Each row was made from one path, in order. Every step used is in the known rows, and no mark comes twice. Write each row's path.
Known rows
miseve butebos dozos: [-48   0  25   1   7 -36 -35 -14  27  22 -32  16  23  15   5  -9   8   1
 -24 -13 -46   9 -10  26  -8]
vogel miseve: [  8  27 -30   5 -44  15  -8  27  -4 -26   9  45   4  -8 -22  14  -6   5
 -25 -28  25  28  46  -4  26]
miseve butebos givi: [-22 -40 -11   9  15 -27  17  -9  73  45  40   1 -14 -34  29  -2  28   2
   1   8  24  28  13  14 -41]
vogel miseve mipal: [-29 -11 -35   8 -21  25 -17   2  14   3  13  47 -31 -14 -18  17  23  -6
 -28 -29  -8  10  -3 -23  32]
miseve vogel: [-19  40  -8  14   6   7   2  18 -17 -27 -21   5 -31   7 -32 -33 -11   1
 -36  -7  20  22  29  27  16]
mipal miseve vogel givi butebos dozos: [-31  52  11 -13 -10 -17  -8 -22  14  -4 -54  -4  46  29 -34  -8   1 -23
 -37  22 -35   3 -11  42  41]
gabedo miseve butebos givi mipal: [-15 -52 -13   0 -17  -4  -3 -19  18  27  11  14 -44 -57   5   2  41 -23
 -16  44  16  28 -23 -40 -56]
mipal miseve butebos: [-37 -30  45  20  55 -29  -3 -26  51  29  16 -29 -17 -14  37  13  12  31
 -17  25 -29   7 -42  28 -49]
gabedo miseve vogel: [-11  49  14  25  15  22  -6  31 -45 -10 -30  -6 -48   2 -40 -14   0   5
 -23  16   4  12  -4  27   0]
mipal miseve: [ -2   5  31  -1  28  15  19  -3   9   1  14 -47 -24  -1   0  10   2  17
  -6  47 -33 -20 -40  23 -28]
gabedo miseve vogel givi tusibik: [ 21  77  -5  46 -11 -10 -45  34 -35  -8 -30  56  11  -2 -53  13 -21   9
  -5  19 -45  34  54  -4  53]
gabedo miseve: [ 13  12  30  15  12  21  -9  20 -39  23 -14 -15 -23  -9 -12  27  13   6
  18  32 -23 -15 -47   0 -23]
gabedo miseve vogel givi mipal: [  0  24 -14   3 -51  -6 -13  -6 -35 -27 -22  38 -36 -19 -62  -8  14 -22
 -55  28 -12  29  -4 -43   9]
nizez miseve vogel givi butebos: [  1  56 -11   1  -2 -13   3 -42  20   2 -28  -3  42  13  -7  -2  -3 -24
 -30   6  20  14  11  18  61]
tusibik miseve vogel: [  4  33 -11  17   3   7  -8  26 -29   1 -48   7 -42  24 -47 -29  -2   0
 -17 -26  23  30  28  25  22]
gabedo miseve vogel givi: [  6  73   1  19 -27 -19  -1  20 -22 -22 -16  29 -13  17 -71  -2  -6   7
 -44   0 -26  23  18  11  42]
butebos givi: [  3 -16 -27  -5  -9   2  27   8  41  25  36  -2 -13 -25   4  -7  20 -12
  10  14  29  14  22   5 -20]
nizez miseve: [ 35  51   6   1   4  22 -30 -35   1  33  10  -8   0  20  34 -17  -5  -2
  -1 -30 -12 -30  15 -21  23]
vogel givi butebos: [ -2  19  -8  -6  -6 -24  11 -40  28   4 -21  -2  58   3  -3  21   3 -25
 -12  20  14  13  -8  12  46]
tusibik miseve mipal: [ -9 -39 -18   9   7  15 -21  -7   5  51 -21  18 -45   9 -17  11  34 -10
   6 -28 -24  -2 -36 -24  18]
givi tusibik miseve mipal: [ -2 -26 -21  23  11  15 -42   2  -4  54 -30  35 -36   1 -18  17  25  -8
  19 -18 -37   7 -15 -30  30]
miseve butebos: [-36 -33  22  20  34 -41 -16 -23  46  29   6   5  -1 -15  37   6  11  20
 -13  -8  -8  21 -13  12 -30]
tusibik miseve butebos givi: [ -5 -45 -14  11  13 -26  10  -2  65  65  20   2 -21 -23  19   0  34   1
  13  -4  25  33  13  12 -36]
mipal miseve vogel givi gabedo: [  9  55  -2  26 -45   2  -8 -10 -40 -43  -9  44 -15 -16 -66  -8  19  -9
 -32  41 -26  31  41 -47  37]
givi vogel: [ -9  15  33   8 -21  -9 -15  23  12   1 -41  17  -8   7 -28 -10 -16  29
 -21 -38 -13  -7 -12  27  33]
butebos dozos: [-23  22   9 -13 -17  -7 -24   2  -4   2 -36  12  23  25 -21 -13   1 -12
 -15  -7 -41  -6  -2  17  13]
givi gabedo: [  9   7  -2  19 -30  17 -17 -17 -42 -20  -7  34  -5 -31 -20  -1  27 -17
   6  35  -5  18  25 -62   9]

Which path is each row?
[-20 -56 -23  -4 -22 -12   1 -26  30  20  17  18 -37 -54   9  -8  37 -25
 -23  34  23  33  -6 -40 -48] : miseve butebos givi mipal
[  2 -12 -24  25  -1   4 -41   2  -2  49 -29  47 -29   8 -33  21  23  -7
  10 -22 -47  12  -8 -32  44] : vogel givi tusibik miseve mipal
[-38 -43  37  14  38 -27  -8 -35  41  23  10 -20 -31 -28  32  10  21  19
 -28  39 -26  13 -49   3 -59] : givi mipal miseve butebos
[-11 -41  19  24  31 -40 -25 -14  33  57 -22   6 -11   4  21  10  19  20
   5 -27  -5  29 -14   9 -23] : tusibik miseve butebos
[  1  38  -6  11 -60   8 -19  42   5 -25 -20  57  -1  -2 -41   7 -16  26
 -40 -55  16  23  37  15  49] : givi vogel miseve
[ 52  26 -14  29 -17 -14 -44  25 -27  40 -50  45   9  22 -45  19  -4   5
  30 -18 -29  31  37 -16  45] : vogel givi tusibik miseve
[-25 -14  24  14 -11 -27  -3  17  63  32 -14  17 -17 -17  -7 -11   4  30
 -21 -32   3  12  -4  36   4] : miseve butebos givi vogel
[ 21  72 -10  27 -52   4 -26 -20 -44 -31 -10  57  -7  -9 -55 -17  18 -16
 -31  14 -19  28  59 -61  54] : nizez miseve vogel givi gabedo
[  2   4  16  -7 -12   3  11 -18   0 -13   9 -18 -32 -14 -29   8  12  -1
 -37  61 -41  -4 -42 -16 -21] : vogel givi mipal miseve
[ 47  -2 -23  25  -3   2 -31  30 -11  58 -36  27  -7   3 -22  12   9  -4
  49  -6  -1  31  39 -10  15] : butebos givi tusibik miseve
[-22  29   7   7  10  20   8   5 -20 -33 -16 -20 -61  -7 -37 -29   1   0
 -51  40   1  14  -6  19 -13] : givi mipal miseve vogel
[ -5  53  12  34   0  30 -13  22 -65 -20 -34  11 -50 -14 -51 -15  13  -2
 -20  33   2  20   8  -3   5] : givi gabedo miseve vogel
[-12  41  -2   1   7 -15  19 -32  23  -8 -27 -16  34   7 -18   8  -1 -18
 -32  32  12  17  -8  32  44] : mipal miseve vogel givi butebos
[ -5 -15  20  -8   7  20   9 -17  -5  -7   6 -35 -42 -21  -7   5  15  -1
 -23  67 -27 -11 -51 -12 -42] : givi mipal miseve
[-34  -4 -20  12 -31  20 -24  14  20   4  -8  56 -36  -9 -30  12  15   8
 -39 -48 -15   6  -8 -11  47] : givi vogel miseve mipal
[ -7 -19  -1  24 -10   4   1 -23  12  12  26  20 -23 -55   0   2  47 -11
   5  57   0  30  21 -44 -29] : mipal miseve butebos givi gabedo
[-21  44  15  13  26  17  14  15 -10 -26 -11 -29 -49   6 -32 -26  -8  13
 -40  27  -3   8   1  43  -4] : mipal miseve vogel
[  6  76  -3  15   9  21 -20  -7 -16  -4 -14  -2 -31  21  -7 -45 -13   0
 -37 -29  11   0  40  13  33] : nizez miseve vogel
[ -3 -23   7 -12   2  20  24 -13  16   4  24 -36 -49 -33  -6   2  25  -8
 -17  74 -14  -5 -41 -10 -52] : butebos givi mipal miseve
[ 13  16 -12  39  20  -9 -42   3  31  49  12  33  10 -30  31   7   0   5
  27  14 -14  27  57  -9   3] : nizez miseve butebos givi tusibik
[-12  39 -12   0  -3 -20  13 -31  20 -10 -31   0  42   7 -19   4  -2 -23
 -29  16  23  24   6  24  54] : miseve vogel givi butebos
[-21  16  17  14  -6 -47 -55  -2  16  40 -56  41  31  28 -22   0   6   3
 -12 -22 -62  26  10  16  19] : vogel givi tusibik miseve butebos dozos
[ -8   3  14   3 -27  -7   4  29  41  17 -16  16 -17 -10 -25 -14  -2  20
 -14 -29   8   2   3  31  19] : butebos givi vogel
[-33 -10 -28  10 -34  20 -14  16  34  12   5  55 -41 -18 -29  10  21   4
 -35 -44  -4  11  -1  -8  40] : butebos givi vogel miseve mipal
[ 16  61 -16  15 -36 -29  -3  16 -10 -12 -28  38  -9  33 -77 -12  -6   4
 -40 -29 -13  35  40   9  56] : tusibik miseve vogel givi
[ 21   9  15  25 -13  35  -8  12 -49  22  -1   9 -35 -41 -25  24  42 -12
  28  64 -12   5 -18 -40 -26] : butebos givi gabedo miseve
[-44  13  10   3 -16 -29 -38  -3  26   9 -28  38  26  11  -6  -2   5   5
 -36 -25 -32  22  12  24   5] : vogel miseve butebos dozos
[-34 -30  34  15  25 -38  -7 -35  45  19  12  -8 -23 -24  17  12  19  19
 -38  35 -37  18 -41   0 -45] : vogel givi mipal miseve butebos
[ 13  39 -23  31   4   9 -21  39 -24  14 -46  22 -36   9 -48 -25  -3  -1
  -1 -12  18  43  55  21  27] : butebos givi tusibik miseve vogel
[ 18  35  -9  21 -57  -6 -15 -18 -36 -29  -3  58   9 -19 -51   5  23 -15
 -14  27 -24  28  39 -68  37] : vogel givi gabedo
[-33  22  36  15 -11 -32 -45 -11  -3  22 -39  31  17   6 -23   6  22   1
 -22  13 -68  13 -18   1  -2] : vogel givi gabedo miseve butebos dozos
[ 15  73 -15  41 -15 -18 -42  28 -21 -17 -25  61  19   2 -48   3 -27   7
 -12   8 -37  39  70  -5  61] : miseve vogel givi tusibik
[ 19  17  28  29 -10  34 -22   8 -70   9 -19   9 -27 -30 -27  27  32  -5
  23  58 -27  -2 -29 -43 -16] : givi gabedo miseve
[  1 -15  13  40  22 -51 -46  -5  26  56 -29  36   6   2   5  19   7  23
   8 -22 -28  43  14   1   2] : vogel givi tusibik miseve butebos
